Each row comes from the steps of one walk. Every step used is in the known rows, and no mark comes twice. Write the walk behind each row, first mark first.
(in the rows, 128 means zero)
Known rows:
bireb -> gugu -> lorefoz -> sose -> godito -> vapanev: [142 130  85 146 157 165 141  91 127 135 123 157 112 141 145 122 114 136]
bireb -> gugu: [168 143  47  91 166 158 134  92 133 109  87 198  76  47 125 161  54 136]
sose -> lorefoz -> gugu -> godito -> vapanev: [153 175 145 131 143 150 139  65 132 132 109 105 116 121 192 147 111 150]
lorefoz -> sose -> godito -> gugu: [127 179  78 122 181 145 163 172 137 135  85 125 106 136 121 126  78 162]
bireb -> gugu -> lorefoz: [153 166  96  83 149 177 132  92 129  93 111 189  97  86  98 185  59 111]
gugu -> godito: [140 181 139 111 163 166 156  99 137  93  79 173 122 106 120 176  65 139]
vapanev -> godito -> sose -> lorefoz: [114 136 126 110 161 109 148 135 117 131  97  82 131 220 164 103 101 152]
vapanev -> godito -> gugu -> lorefoz: [120 212 141  72 131 147 149 132 144 108  96 146 124 126 129 163  64 136]
godito -> gugu: [135 185 100  84 160 140 148 145 138 125  68 134  91  88 127 150  52 154]
sose -> lorefoz -> gugu -> godito: [156 200 147 116 164 158 149 100 132 108 106 103 115 122 153 174  84 148]
bireb -> gugu -> godito -> sose: [147 146  81 103 164 143 140 115 141 102  67 206 135 123 135 167  85 132]
bireb -> gugu -> godito -> vapanev -> lorefoz: [171 189  84 142 139 153 137  58 132 116 100 167 107 106 180 158  99 155]
lorefoz -> sose -> godito -> vapanev: [130 111 102 160 158 147 153 105 122 144 118 129 109 161 153 102 113 152]
sose -> godito -> vapanev -> lorefoz -> gugu -> bireb: [155 135  92 147 149 127 118 122 137 125 133 115  66 136 169 151  71 138]
sose -> godito: [141 138 107 130 167 140 166 136 122 116 100 176 100 154 104 130  73 132]
gugu -> godito -> vapanev -> lorefoz -> sose: [140 155 107 171 163 157 150  93 123 126 123  90 118 157 162 136 107 177]
bireb -> gugu -> lorefoz -> sose: [141 142  87 118 177 181 139 116 127 106 128 129 106 109 100 162  74 140]
lorefoz -> sose: [126 115 104 138 181 155 154 133 121 121 116  90  97 130 115 132  72 164]
bireb -> gugu -> godito -> sose -> lorefoz: [140 156  98 109 185 148 137 114 122 118  80 119 132 180 145 140 100 139]

Write each row's walk:
[125 147  88  88 176 144 114 156 148 116  72 129  71  96 130 159  29 137]
godito -> gugu -> bireb
[153 164 140 127 130 149 140  65 141 126 104 142 112  89 182 157 100 147]
lorefoz -> gugu -> godito -> vapanev
[156 161  69 164 168 164 142  84 129 124 119 117 111 122 166 142 105 175]
bireb -> gugu -> godito -> vapanev -> lorefoz -> sose
[156 133 101 135 145 128 110 109 137 123 131  99  59 114 175 161  61 143]
godito -> vapanev -> lorefoz -> gugu -> bireb
[128 124 113 111 163 113 113 146 139 124 117  76  87 163 175 140  65 140]
vapanev -> godito -> sose -> lorefoz -> gugu -> bireb
[128 139 129 112 158 133 151 129 134 105  73 172 142 158 127 158  87 136]
gugu -> godito -> sose
[159 191 141 112 150 153 153 102 143 103 102 152 110  83 142 189  71 145]
lorefoz -> gugu -> godito
[140 157 140 125 143 158 143  63 135 121  87 159 121 108 164 150  96 142]
gugu -> godito -> vapanev
[153 165 121 131 144 119 148 131 136 113 100 143 134 161 152 169  97 148]
vapanev -> lorefoz -> gugu -> godito -> sose
[138 122 114 141 145 140 152  92 123 138 105 164 102 151 152 112 101 139]
sose -> godito -> vapanev
[122 122 123 115 177 128 142 138 107 129  97  73 118 217 133 116  96 141]
godito -> sose -> lorefoz
[169 211 130 132 145 148 154  96 138 103 112 139 111 105 155 192  79 155]
vapanev -> lorefoz -> gugu -> godito
[143 144  79 142 182 171 156 137 124 112 125 161 113 157  94 142  88 131]
bireb -> gugu -> lorefoz -> sose -> godito
[145 119 108 109 162 136 114 134 140 112 117 114  57  88 139 169  38 132]
lorefoz -> gugu -> bireb
[119 166 121 113 173 172 148 149 131 119 117  90 114 137 105 157  75 151]
godito -> gugu -> lorefoz -> sose
[136 112 109 115 174 126 109 146 131 125 117  70  76 159 151 149  60 133]
godito -> sose -> lorefoz -> gugu -> bireb
[120 135 132 130 170 174 150 129 120 109 134  96 113 149  96 154  76 143]
gugu -> lorefoz -> sose
[155 184 120 149 136 146 147  67 126 119 105 142 114 143 173 153 100 157]
gugu -> godito -> vapanev -> lorefoz
